Each row was made from one small tree. Brackets hold a mark, then the marks that hang from it, in the order of their numbers. Every link used is in the known rows. Write each row's tree.
Known rows
(Q_126 (Q_57 (Q_700 Q_918)) Q_166 Q_916): [ -1.9 -15.1 -14.7 -77.6   5.9  23.5  27.9 -21.9 -11.0   2.3 -24.0 -17.6
 -16.2 -13.3 -10.2 -31.9  -3.1  23.9   7.3  -1.6 -17.5 -29.3  19.4  32.7]
(Q_700 Q_57 (Q_918 (Q_126 Q_166 Q_916))): [ -5.0  20.3 -33.9 -34.0 -12.9  10.6  14.1 -21.6  -2.8  -1.6 -42.6 -52.1
 -12.3 -22.9 -16.6 -14.9  21.6  47.4  24.9  33.1  25.1 -10.8  10.8   7.4]
(Q_700 Q_918): [ -5.9   6.5 -12.8 -10.3  -7.2  24.8  -0.5  -5.6  -9.7  16.2 -18.3   7.6
 -15.2  -0.4 -12.5 -15.4   5.6  22.0  11.9  10.1  27.0   2.5   8.7  -8.1]
(Q_918 (Q_126 Q_916) (Q_700 Q_57)): [ -2.2  37.0 -17.5  -7.3 -16.3  11.1   8.1  -9.5  11.6  -1.7 -33.6 -25.3
 -15.9 -24.8  -7.2 -11.1  38.1  42.8  23.7  37.8  28.2 -19.2   2.2  14.0]
(Q_700 (Q_918 (Q_126 Q_166))): [ -3.2  10.2 -30.8 -21.9  10.6  15.0   3.7 -17.6 -16.6   8.5 -11.1 -31.1
 -12.0 -24.8 -22.4 -14.7  14.7  32.4  15.5  16.2  38.8 -13.0   3.5 -11.3]
(Q_57 Q_126 Q_700): [-36.5  11.3  -9.2  -8.4   6.4  38.6  23.1  -8.3  -4.4   0.9   3.5  16.1
 -15.2  -1.9   4.0  -7.3   4.8   7.6   2.3   6.4 -21.8  -4.2  17.3  -7.2]
(Q_57 (Q_700 Q_918)): [-10.4  -1.9   2.0 -25.0  -5.9  27.2   8.2  -2.1 -20.2  14.2 -16.6  10.6
 -16.7   7.7 -13.5  -9.4  -0.7  10.9  -0.6   7.5   6.0 -10.9   7.9  -6.8]
(Q_57 (Q_126 Q_166 (Q_916 Q_700))): [-10.5  18.5 -35.1 -18.0   3.5  46.1  31.7 -26.3 -12.3  -4.3  -9.1 -25.4
 -17.3 -11.0  15.6 -39.5  26.4  30.7  20.0 -13.8 -19.6 -13.1  36.7  -0.3]
(Q_700 Q_57 (Q_918 Q_126)): [-17.9  26.4 -19.2  -3.7 -20.4   6.1   2.1  -2.2  -4.1   6.4 -39.0 -16.4
 -13.3 -15.3 -16.1   0.5  28.4  37.4  16.8  46.8  42.7   6.5  -8.1  -6.0]
(Q_126 Q_57): [-17.6   5.8 -17.4  -6.9   1.5  16.9   6.9  -3.8   7.1   8.1  -7.6  26.8
 -18.4 -20.7  -1.8 -23.5  15.2  25.2  11.2  11.7   2.9  -0.2   1.6  29.4]
(Q_126 Q_916): [ -8.3  11.6 -20.7  -8.0  -4.0  25.1   8.0 -15.7   3.6   2.0 -12.8   6.2
 -21.3   0.2  -6.4 -26.8   5.0  31.8  15.9   5.9   5.4  -8.0  23.7  16.1]
(Q_916 Q_126 (Q_700 Q_918)): [ -6.6  13.7  -4.0   6.9 -33.6  28.7   6.7  -1.4 -25.3  12.2 -32.9  -0.3
 -11.2  -3.1   3.1 -30.0  16.2  18.3  11.6   9.3  24.3  -7.3  13.8 -14.7]
(Q_126 (Q_57 Q_700) Q_166 Q_916): [-10.6 -10.0 -17.9 -54.5   9.1  24.4  28.7 -21.6  -3.3  -2.8 -10.1  -6.6
 -21.2 -21.0  -2.3 -35.5   1.4  23.7   7.2  -2.3 -30.1 -31.6  19.7  44.7]
(Q_700 (Q_57 (Q_126 Q_916)) Q_918): [-25.5  23.8 -18.2 -28.6 -20.7  31.0  24.5 -15.5  11.7  -3.3 -43.6 -17.1
  -9.7   2.3   0.6 -11.4  17.7  35.7  21.2  24.7  -2.2  13.2  22.1   3.1]
(Q_700 Q_57 Q_918): [-12.1  16.2 -11.7  -2.3 -28.3  21.8   0.7  -0.9  -1.5  13.4 -38.6   0.0
 -15.8  -6.9  -9.0  -6.3  17.2  28.5  15.1  30.3  21.6   9.6   1.9   0.0]
(Q_918 (Q_700 (Q_57 (Q_126 Q_166 Q_916)))): [ -7.9  26.6 -25.8 -22.9  -3.5  42.4  23.2 -22.5  13.3  -3.9 -24.8 -35.5
 -12.6 -30.0   8.2 -23.3  29.4  32.3  23.5  11.5 -17.2 -18.1  24.9   4.8]
(Q_700 Q_57 (Q_918 (Q_126 Q_916))): [-12.8  26.7 -20.8 -24.0 -22.8   6.2  12.1 -11.1   3.2  -1.0 -47.3 -28.6
 -13.8  -7.6 -15.9  -7.5  25.0  47.4  22.7  42.4  34.2   0.5   5.6   9.2]
(Q_805 (Q_126 Q_57 (Q_916 Q_700))): [ -3.1   4.5 -21.1  -4.7 -10.5  33.4  21.0 -24.8  -6.9   4.0 -38.8  -6.1
 -17.1  -4.1  11.8 -29.0  24.8  38.7  16.6  11.8  -1.4 -23.8   3.0  29.9]
(Q_57 Q_126 (Q_700 Q_918)): [-29.5   6.1  -3.9 -31.2   2.1  37.7  22.8  -7.8 -11.7   6.2 -10.8   6.1
  -9.2   7.0  -3.5  -4.2   3.5   9.0   1.6   6.1  -8.5  -2.1  14.1 -15.8]
(Q_805 (Q_126 Q_57 Q_166) Q_700): [  5.8 -10.8 -29.5  10.8  21.1  30.9   9.4 -12.5 -12.5  10.5 -18.1  -7.6
 -20.0 -25.2  -1.8 -10.8  11.2  33.6  18.0   7.4   2.6 -38.6 -10.5  16.0]
(Q_916 Q_126 (Q_700 Q_57)): [-21.9  26.7  -8.4  34.4 -49.7  26.8   8.3   4.5 -13.1   4.5 -39.2   2.5
 -17.3 -21.1  14.0 -26.7  32.5  24.7  15.3  32.4   7.8  -1.5   7.9  -0.3]
(Q_918 Q_126): [-19.2  22.6 -23.8  12.4   5.3  10.7   1.9  -7.5  -3.8   4.2  -3.4   3.0
 -18.2 -17.1 -13.6 -10.9  21.5  32.4  12.7  25.8  33.3  -4.1   0.2  -0.1]
(Q_805 (Q_126 Q_166) Q_700): [  9.3  -4.3 -27.1  28.6  17.5  40.8   3.4 -14.6 -24.3  11.6 -11.4 -13.7
 -19.3 -11.6  -6.0  -4.8   5.5  32.6  16.0   4.8  12.1 -39.2  -2.8 -10.7]

Write each row's tree
[  3.4   4.7 -25.5  35.0  -4.1  37.4   4.0  -9.4 -16.3  10.4 -32.4 -22.1
 -20.5 -18.7  -2.0   1.4  15.8  37.6  19.3  27.2   6.7 -30.2  -9.7  -4.8]	(Q_805 (Q_126 Q_166) (Q_700 Q_57))
[-17.9  11.7 -11.6   8.5 -24.5  20.3  14.5   0.0  -9.3   3.0 -22.5  19.5
 -16.0 -28.4  14.7 -38.8  26.0  20.4  12.4  12.9   2.5 -12.6   5.9  22.8]	(Q_916 (Q_126 Q_57) Q_700)
[  2.3  10.0 -31.1 -34.5   3.3  11.2  17.7 -12.5 -23.2   6.9 -24.0 -27.8
 -13.7 -31.9  -5.5 -28.4  38.5  36.3  17.4   8.8  29.9 -17.5  -5.2   8.3]	(Q_916 (Q_700 (Q_918 (Q_126 Q_57 Q_166))))
[  3.9  23.5 -19.5 -13.5 -13.4   3.0   9.8   4.0  -7.9  -0.3 -53.3 -25.2
 -19.1   1.1 -15.5   1.5  26.5  53.9  28.3  35.0  39.9 -16.4   0.1   4.9]	(Q_805 (Q_700 Q_57 (Q_918 (Q_126 Q_916))))
[-21.1  33.9 -13.1   6.4 -12.3  37.0  11.8  -3.8  14.6   5.2 -18.6  -0.1
 -11.9 -23.3   8.7  -5.0  34.9  21.6  16.5  23.7   0.0   0.7   6.5  -7.2]	(Q_918 (Q_700 (Q_57 Q_126)))
[ -3.5   2.1 -19.3 -58.8   8.0  16.8  22.0 -23.6 -21.5  -2.0 -20.0 -42.0
 -12.6 -10.2 -21.0 -19.6   4.5  30.0   9.4  11.3  11.6 -31.2  17.5   2.1]	(Q_57 (Q_700 (Q_918 (Q_126 Q_166 Q_916))))
[ -7.3  15.9 -14.4   3.5 -43.6  30.5  10.0  -5.6 -26.0   9.1 -46.6 -29.6
 -10.9 -27.0   6.5 -30.9  26.0  24.5  17.4  21.2  14.4  -9.7  12.7 -11.4]	(Q_916 (Q_126 Q_166) (Q_700 Q_57 Q_918))
[-16.8   9.0  -6.5 -26.0   1.4  11.8   9.1  -4.6 -20.9   6.9 -14.6  -7.9
 -13.0  -3.2 -21.1  -1.4  11.0  20.2   2.6  25.9  27.7 -13.8  -0.5 -10.1]	(Q_57 (Q_700 (Q_918 Q_126)))
[  1.6  29.7 -26.4   3.9  -5.0  17.4   2.2  -9.8  -0.3   5.7 -18.8 -33.6
 -15.9 -47.8  -7.8  -9.3  40.4  34.7  19.4  33.1  29.5 -22.1  -5.7  -0.7]	(Q_918 (Q_126 Q_166) (Q_700 Q_57))
[  9.2  13.3 -23.4 -28.2 -31.2  31.5  18.2 -15.1 -21.4   7.0 -52.6 -40.2
 -19.8  -8.4   3.2 -34.2  29.1  38.5  22.6   8.0   5.8 -12.5  20.5   5.3]	(Q_126 Q_166 (Q_916 (Q_700 Q_57 Q_918)))
[-20.4  -1.0 -24.2  -5.4  -3.0  19.7  12.6 -13.2   1.9   0.4  -8.8   1.9
 -12.1 -44.5   0.5 -38.9   5.8  19.4  11.4  12.2  -4.8 -17.4  12.0  27.0]	(Q_916 (Q_126 Q_57 Q_166))
[ 12.8  -1.8 -27.6 -53.8  -5.9  25.8  25.9 -20.0 -16.7   6.7 -37.1 -24.8
 -18.6 -13.2   2.7 -45.1  22.2  35.1  19.9 -11.5   0.8 -20.7  20.7  27.3]	(Q_126 Q_57 Q_166 (Q_916 (Q_700 Q_918)))
[  3.8   6.9  -9.2  24.5 -18.1  31.6  -0.3  -0.2 -17.7  15.6 -54.4 -12.3
 -17.2   6.5  -7.1  15.2  16.4  37.5  18.4  35.3  27.0 -16.2 -17.4 -14.0]	(Q_805 Q_126 (Q_700 Q_57 Q_918))
[  3.2   2.9 -31.1 -29.6  -3.3  26.8  25.6 -19.5 -10.5   1.1 -21.2 -12.6
 -23.5 -24.2  10.4 -47.9  25.7  35.4  18.8  -9.4 -12.3 -23.7  20.5  34.8]	(Q_126 Q_57 Q_166 (Q_916 Q_700))
[ -8.7  19.8 -18.4 -30.9  -8.8  38.9  28.6 -15.9 -12.2   1.0 -32.0 -13.0
 -11.9  14.6  10.0 -27.1  24.2  30.9  20.5  -4.3  -0.2  -0.2  29.4  -8.8]	(Q_57 (Q_126 (Q_916 (Q_700 Q_918))))
[  4.7  28.6 -27.8 -18.3  -6.3  15.7  11.0 -18.7   4.3  -2.9 -28.3 -48.7
 -17.1 -39.7  -7.3 -21.1  36.7  42.5  24.3  29.4  22.9 -29.7   8.3  11.7]	(Q_918 (Q_126 Q_166 Q_916) (Q_700 Q_57))
[-14.8  19.2 -20.0  24.9 -41.3  32.0  11.6  -6.3 -19.0   2.9 -32.0 -18.9
 -17.2 -34.3  13.9 -33.9  29.3  23.8  16.6  20.2  -0.8 -12.4  12.3  -1.8]	(Q_916 (Q_126 Q_166) (Q_700 Q_57))
[-32.1  -1.5   0.9 -10.1 -12.5  17.3  18.8  -2.3  -2.9  -0.8 -14.4  25.7
 -13.5 -25.1   0.9 -24.6   0.2   7.4  -0.4  20.5 -16.0 -21.0   7.0  29.6]	(Q_916 (Q_126 (Q_57 Q_700)))
[-17.5  -2.7  -8.4 -41.4  -0.5  18.4  24.6 -11.0   2.7  -3.0 -17.4  16.0
 -21.2  -6.3  -2.4 -26.2   4.2  22.4   6.0   7.3 -23.0 -23.4  15.1  42.6]	(Q_126 (Q_57 Q_700) Q_916)
[-26.4  21.9 -34.4 -16.7  -8.3  38.0  27.5 -25.0  11.9  -9.4 -23.5 -27.8
 -14.2 -20.2   6.8 -22.2  18.3  36.7  23.4  15.0 -22.9  -2.0  30.6   9.6]	(Q_700 (Q_57 (Q_126 Q_166 Q_916)))
[-31.3  22.8 -33.3   3.6  -6.2  38.1  18.0 -15.2   7.4  -0.5 -12.7 -15.6
 -15.2 -29.4   7.4 -13.1  23.2  25.1  18.0  18.7 -16.1   6.9  15.5  -2.2]	(Q_700 (Q_57 (Q_126 Q_166)))
[-31.4  13.1 -12.0 -29.2   6.0  38.7  30.8 -17.5  -0.2  -7.9  -6.0   3.5
 -14.1   6.5   3.1 -16.9   3.6  17.7   8.1   4.1 -31.6 -11.5  29.3   8.4]	(Q_57 (Q_126 Q_916) Q_700)
[-16.2  15.8 -28.4 -26.9   6.5   0.7  16.9 -14.8  14.4  -7.0 -17.3  -1.9
 -16.8 -23.6  -9.7 -24.5  22.4  42.7  19.5  24.8  17.8 -13.7   6.1  40.5]	(Q_918 (Q_126 Q_57 Q_916))
[ -9.4   9.5 -40.1 -37.8  16.5   4.8  21.8 -24.6   6.9  -7.5 -11.7 -24.3
 -16.9 -38.3 -11.0 -31.3  20.5  43.0  21.5  15.0   9.1 -22.6  11.2  39.7]	(Q_918 (Q_126 Q_57 Q_166 Q_916))
[-13.7  22.6  -3.5  13.6 -52.9  25.3   8.4   4.7 -19.2   9.1 -54.0  -7.9
 -11.1 -10.6   7.1 -22.5  28.4  23.2  16.0  29.8  20.9  -0.7   6.8  -8.5]	(Q_916 Q_126 (Q_700 Q_57 Q_918))
[-16.1  33.6 -14.8 -11.7 -13.9  36.5  20.1 -12.4  20.7  -3.8 -28.8 -13.5
 -13.4 -12.9   9.8 -14.6  31.8  31.5  22.1  20.2  -8.7  -4.8  20.3   8.2]	(Q_918 (Q_700 (Q_57 (Q_126 Q_916))))
[-30.0  34.1 -18.4  19.4 -26.8  38.1  21.4  -1.3  -4.7   1.6 -27.6   2.9
 -18.1 -11.2  19.9 -14.3  42.7  27.3  19.4  18.9  -9.4  12.2   9.9  -8.4]	(Q_916 (Q_700 (Q_57 Q_126)))
[-26.8   8.0 -12.5 -21.8   8.6   3.0  17.7  -3.7  -3.3  -0.3  -5.4  13.5
 -16.4 -26.1  -8.7 -10.8  18.8  22.8   3.6  27.0   7.2 -17.4  -8.3  25.1]	(Q_918 (Q_126 (Q_57 Q_700)))
[-10.9 -14.5  -4.4 -49.9  -2.8  29.4  24.9 -25.2  -8.2   5.1 -41.7 -10.5
  -8.4   7.2  -8.4 -12.4  -5.6  27.0   4.6  18.7 -10.0 -29.6   0.4  27.6]	(Q_805 (Q_126 (Q_57 (Q_700 Q_918)) Q_916))
[ -3.6  29.9 -36.3  -4.6 -20.4  17.9  20.7 -17.5 -14.3  -5.6 -35.3 -45.7
 -21.6 -29.2   3.0 -28.7  41.6  49.9  25.6  23.9  13.4 -17.5  10.9  10.8]	(Q_918 (Q_126 Q_166 (Q_916 (Q_700 Q_57))))
[  3.1  21.5 -37.2 -12.9   1.9  20.2  19.7 -22.6 -21.4  -2.8 -16.1 -38.0
 -21.4 -20.9  -2.2 -34.9  31.3  43.1  21.3   3.6  15.4 -28.1  18.3   5.5]	(Q_918 (Q_126 Q_166 (Q_916 Q_700)))
[-22.1  26.9 -30.2   9.0 -15.8  43.9  24.2 -11.9 -12.2   1.5 -19.7 -19.9
 -17.5 -28.2  20.6 -22.7  40.1  28.4  19.2  10.5 -15.2   1.7  15.3  -9.7]	(Q_916 (Q_700 (Q_57 (Q_126 Q_166))))
[ -2.5   0.3 -19.0 -21.9 -17.7  24.4  18.1 -10.1 -22.3   6.8 -31.7 -14.0
  -8.9 -32.0   6.3 -43.8  20.3  19.6  13.4   1.7   6.5 -18.3  10.4  10.3]	(Q_916 (Q_126 Q_57 Q_166) (Q_700 Q_918))
[ -6.1 -15.3 -11.3 -54.7   7.7  23.0  19.6 -11.9 -15.7   9.9 -15.7  -5.6
 -15.8 -20.1 -10.1 -22.1   0.5  12.8   2.5   1.1  -8.2 -22.2   5.8  19.2]	(Q_126 (Q_57 (Q_700 Q_918)) Q_166)
[ -7.0  35.8 -14.4  11.2 -15.1  11.0  -0.5   0.6   5.2   5.5 -25.9 -12.2
 -16.1 -32.9  -6.6  -3.8  43.7  34.1  18.0  41.7  36.4 -10.0 -10.4  -1.0]	(Q_918 Q_126 (Q_700 Q_57))
[-18.7  13.4 -35.6 -24.2  14.5  42.7  26.6 -30.0   4.5  -6.3  -2.9 -20.5
 -14.1 -13.9   2.4 -29.1   7.4  29.6  19.1  -6.1 -20.2 -10.7  35.4   5.9]	(Q_57 (Q_126 Q_166 Q_916))
[  9.5  11.3 -13.4 -26.5 -18.8  29.9  14.2 -11.0 -20.4   9.4 -38.5 -10.2
 -19.3  13.7   0.5 -30.9  18.8  33.3  16.9  -3.3  19.8  -8.5  22.3   0.1]	(Q_126 (Q_916 (Q_700 Q_918)))
[ 11.4  -1.8  -9.4  16.2   3.1  33.8  -0.2  -4.1 -22.5  19.3 -32.5  -3.6
 -14.8  14.5 -11.8   6.5   2.0  32.2  14.5  14.1  32.3 -26.0  -8.0 -18.0]	(Q_805 Q_126 (Q_700 Q_918))
